Known rows, with every step that occurs
zope-razal: [ -6.7  18.5  16.5  16.5  23.5   1.2 -14.0  -8.0   9.7   2.2  -6.8  -4.8
 -31.2   5.4   2.7  -6.7   9.3 -51.2 -29.1   0.0]
zope-razal-kelor: [ -6.0   0.1  26.0  13.6  23.1   1.3  -9.4  -7.1  18.0   3.6  -2.2   2.0
 -20.8   0.4   0.9 -13.6  10.8 -19.4 -27.1  -2.5]
baza-lugu-pineg: [ -1.6  19.2  26.4   1.6  24.6  -3.8  -6.4  -1.6  28.1  -0.5  11.3   6.8
 -27.6  -4.6 -11.7  -6.5   7.3 -51.5 -32.5  -9.3]
lugu-pineg: [ -2.4  25.8  15.9   4.1  28.9  -2.8  -6.7  -1.8   3.0   0.9   6.5  15.5
 -26.2  -1.5   0.9  -3.5   9.0 -55.4 -29.0  -0.1]
baza-lugu: [ -1.0  27.2  17.1  10.7  11.8  -5.5 -12.8  -3.1  33.0   3.3   7.8  -1.2
 -23.8  -1.4  -8.4 -14.0   7.3 -51.8 -38.0  -5.9]
baza-lugu-pineg-zabi-gaguvop-razal: [-16.1  29.2  22.6   1.2  24.2  -0.5   4.3  20.3  11.2   2.0   3.1  -3.0
  -3.0  -9.6 -27.9 -13.7   1.9 -19.4 -40.0 -21.2]
kelor-pineg-zabi-gaguvop-razal-zope: [ -7.7  37.3   1.1  19.0  14.4   2.3  13.6   7.5   7.5   7.9 -14.8   5.6
  16.5  -0.1  -8.4 -14.3  -4.6 -21.2 -30.1  -5.6]
pineg-kelor: [-13.2  15.8  14.9  12.8  16.8  -6.8 -14.3   1.2  -0.6   7.2   1.2  18.5
 -23.7  -2.7  -6.4 -11.6   6.0 -50.0 -32.7  11.3]
zabi-gaguvop-razal-zope: [ -5.2  63.3  17.9  12.9  21.5  -1.5  -2.8   1.0  -9.9   0.6  -3.2   2.7
   4.3   5.4  -6.3 -16.1  -4.0 -16.1 -29.0  -5.2]
zabi-gaguvop-razal-kelor: [ -9.7  45.1  14.6   8.9  24.1  -4.1  -5.5   8.8  -2.1   5.5  -2.6   6.6
  11.7  -0.1 -12.1 -14.5  -0.8  13.4 -34.6 -13.2]
kelor-baza-lugu-pineg-zabi-gaguvop-razal: [-13.5   4.5  26.4  10.2  15.3  -3.8   1.1  11.9  10.5   4.5   8.7  -9.4
   4.4  -9.8 -32.0 -21.1  -0.9 -14.8 -40.5 -24.9]
zabi-pineg-kelor: [ -9.9  29.5  23.1  14.3  16.1  -2.2  -5.5   7.7 -11.0   7.9   9.1  15.2
 -27.6 -10.4 -12.2 -12.5   9.2 -43.8 -32.7  14.9]
kelor-razal-gaguvop: [  5.2   7.5  -3.9  14.2  19.8  -1.0  -3.9  -8.0  -6.6   2.0  -5.9  11.2
  10.7  16.2  -0.1  -9.4  17.3 -12.6 -36.6  -6.7]
lugu-pineg-zabi-gaguvop-razal-kelor-baza: [-14.3  -2.6  21.9   9.9  20.5  -2.2   4.3  13.9  -8.1   8.5   9.7   7.0
  16.1 -11.4 -20.9 -20.4   2.6  14.3 -34.8 -19.8]
gaguvop-zabi: [  1.7  29.7  13.0  19.9  15.9  -6.8  -1.2   1.2  12.7   9.6  -0.5  -1.2
  -6.1  -9.1  -1.0  -8.6   1.8 -60.7 -33.1   2.8]
zope-razal-kelor-baza: [ -2.1 -22.6  29.4  20.9  13.6  -2.0 -13.8 -14.6  15.8   6.1   4.8  -4.2
 -14.0   0.6  -2.3 -21.2   8.4 -13.6 -27.6  -5.8]
zope-razal-kelor-pineg-zabi-gaguvop: [-17.3   0.0  10.4  19.0  10.9   5.0  11.7   7.6   4.5  10.8 -12.8   6.7
   4.8  -6.1   3.0  -9.4   3.8  -1.1 -33.2  -7.3]
zabi-gaguvop: [-10.2  59.9   8.1  12.4  11.3  -4.8  -8.1   3.9 -20.7   5.5   1.9   9.5
  -8.7   3.0   8.0  -6.6   4.3 -36.3 -38.5  -1.8]
zope-razal-gaguvop-zabi-pineg-kelor: [ -7.4   7.7  37.7  25.0  24.3   5.2  10.9   6.3 -10.2   4.1   2.7  -4.8
   2.3 -12.2 -18.2 -17.9   5.3 -20.8 -28.4  12.0]
gaguvop-razal: [ -2.6  40.3   5.3  12.5  28.9  -5.3 -14.6   0.4  17.6   3.1  -5.1  -2.1
  -9.9   5.6 -12.8 -11.5   0.4 -38.6 -33.1  -4.5]
pineg-zabi-gaguvop: [-18.5  39.2   3.9  11.8   4.5  -2.0  -2.3  13.5 -20.8   9.9   2.2   8.9
  -9.3  -4.5   5.9 -11.9  11.5 -40.6 -43.1  -4.2]
zope-razal-gaguvop-zabi-pineg-kelor-baza-lugu: [ -1.8 -19.7  51.4  31.6  10.4   1.1   8.7  -1.6  13.4   4.8  15.3 -20.7
   7.5 -15.2 -33.0 -29.8   2.4 -12.3 -33.1  -0.5]

Rows
[-12.5  42.3  13.4  11.2  15.6   1.2   2.1   9.4  -7.8   5.5  -2.4   0.6
   4.9  -1.4  -8.8 -22.8   1.9 -21.6 -33.4  -5.4] => pineg-zabi-gaguvop-razal-zope
[  1.7 -21.3  38.8   6.7  15.9  -6.2  -6.4  -8.6  34.4   3.3  23.2   6.3
 -11.4  -9.0 -17.9 -20.2   5.7 -19.7 -30.9 -15.8] => razal-kelor-baza-lugu-pineg
[ -1.9   6.5   9.8  15.9  19.5   1.3   3.0   5.0 -26.1   4.7   1.2  18.4
   6.8   4.6 -17.3 -13.8  17.3   1.6 -35.1   4.8] => zabi-pineg-kelor-razal-gaguvop
[ -4.3  -7.2  -1.5  15.9  22.4   0.4   7.8   9.3  41.3  12.1 -11.9   7.7
  10.6  -5.4 -18.2 -14.6   0.6 -10.5 -33.7  -7.7] => gaguvop-razal-kelor-pineg-zabi
[  3.7  26.1  29.5  22.6  27.4   7.2  12.1  -0.2  -3.8   2.8   4.1 -15.6
   3.8  -7.3  -5.6 -14.5   8.1 -29.6 -30.5   2.9] => zope-razal-gaguvop-zabi-pineg
[  4.3  26.6  12.4  19.0  19.8  -2.3   4.4  -2.6   5.8   5.0   2.7  -0.1
  14.6  -2.7   0.1 -14.3   6.1 -39.6 -36.2   1.1] => razal-gaguvop-zabi
[  0.5 -18.9  18.1  14.8  31.6  -3.0  11.9   4.8  -8.4   4.0  -7.3  21.3
  20.1  -3.0 -20.4  -6.7   7.2  -7.7 -28.2   0.2] => lugu-pineg-kelor-razal-gaguvop-zabi
[ -2.8  20.8  27.9  20.9  18.3   0.0  12.6   9.3 -14.6   7.2   9.9   8.3
   9.9 -14.0 -16.4 -18.0   5.8 -27.0 -34.4  13.7] => razal-gaguvop-zabi-pineg-kelor
[ -8.7  -6.2   4.8  17.3  16.4  -6.8 -11.2   1.5  -3.5   8.6 -11.0  20.3
 -12.2   4.5 -13.9  -7.6  10.2 -25.9 -31.2   2.5] => pineg-kelor-razal
[ -1.6  -4.4  14.0  19.4  23.0   1.6   0.6  -9.3  33.0   6.3 -12.5   7.0
  -8.5   2.9   0.7  -6.9   1.9 -19.3 -24.2  -2.5] => zope-razal-kelor-pineg
[ -5.7   5.8  -9.0  17.0  10.0  -0.6   4.5   2.7  24.7  12.4  -8.8  10.4
 -10.0  -3.3   2.1  -7.3   6.6 -62.1 -36.5   2.7] => kelor-pineg-zabi
[ -5.8  29.2  28.6  21.5  15.4  -4.3   6.7  12.8  -3.4  12.4   6.5   6.4
 -11.8 -21.3 -19.0 -13.3   1.5 -48.0 -31.5  15.3] => gaguvop-zabi-pineg-kelor
[ -4.7  -9.4   0.2  14.9   9.2   0.1   7.0   4.8  30.5  14.1  -3.0  18.0
  -0.8  -7.3  -0.6 -12.9   8.9 -28.5 -35.4  -1.1] => razal-kelor-pineg-zabi
[ -4.9 -23.7  24.3   4.8  28.0  -2.1   0.0  -0.3   8.3  -2.5   0.9  20.5
   2.9   4.6 -28.0 -12.3  14.4   0.7 -32.6  -9.3] => baza-lugu-pineg-kelor-razal-gaguvop
[-14.3  -6.3  26.2  13.9   2.1  -5.1  -2.0  11.5  21.4   9.9  10.1 -10.1
  18.8 -10.2 -29.9 -32.7   1.8  17.7 -43.1 -25.9] => pineg-zabi-gaguvop-razal-kelor-baza-lugu
[  1.9  -8.7  41.2  26.3   4.9  -4.3   9.3   3.4   9.8   7.9  22.6  -8.4
  15.9 -18.3 -33.0 -30.1   2.1 -18.9 -38.9   0.1] => razal-gaguvop-zabi-pineg-kelor-baza-lugu
[  5.3   3.5  27.4  25.4  13.0  -1.2  14.4   5.6  -7.1  11.2  -1.4  10.8
   0.8 -11.9 -20.9 -15.7   5.5 -21.0 -21.8  11.0] => gaguvop-zabi-pineg-kelor-razal-zope
[ -1.0  -4.9  39.9  27.4   0.5  -8.3   3.7   7.2  19.6  12.5  19.1 -10.1
  -5.6 -25.4 -33.6 -25.1  -2.0 -41.6 -35.8   2.2] => gaguvop-zabi-pineg-kelor-baza-lugu
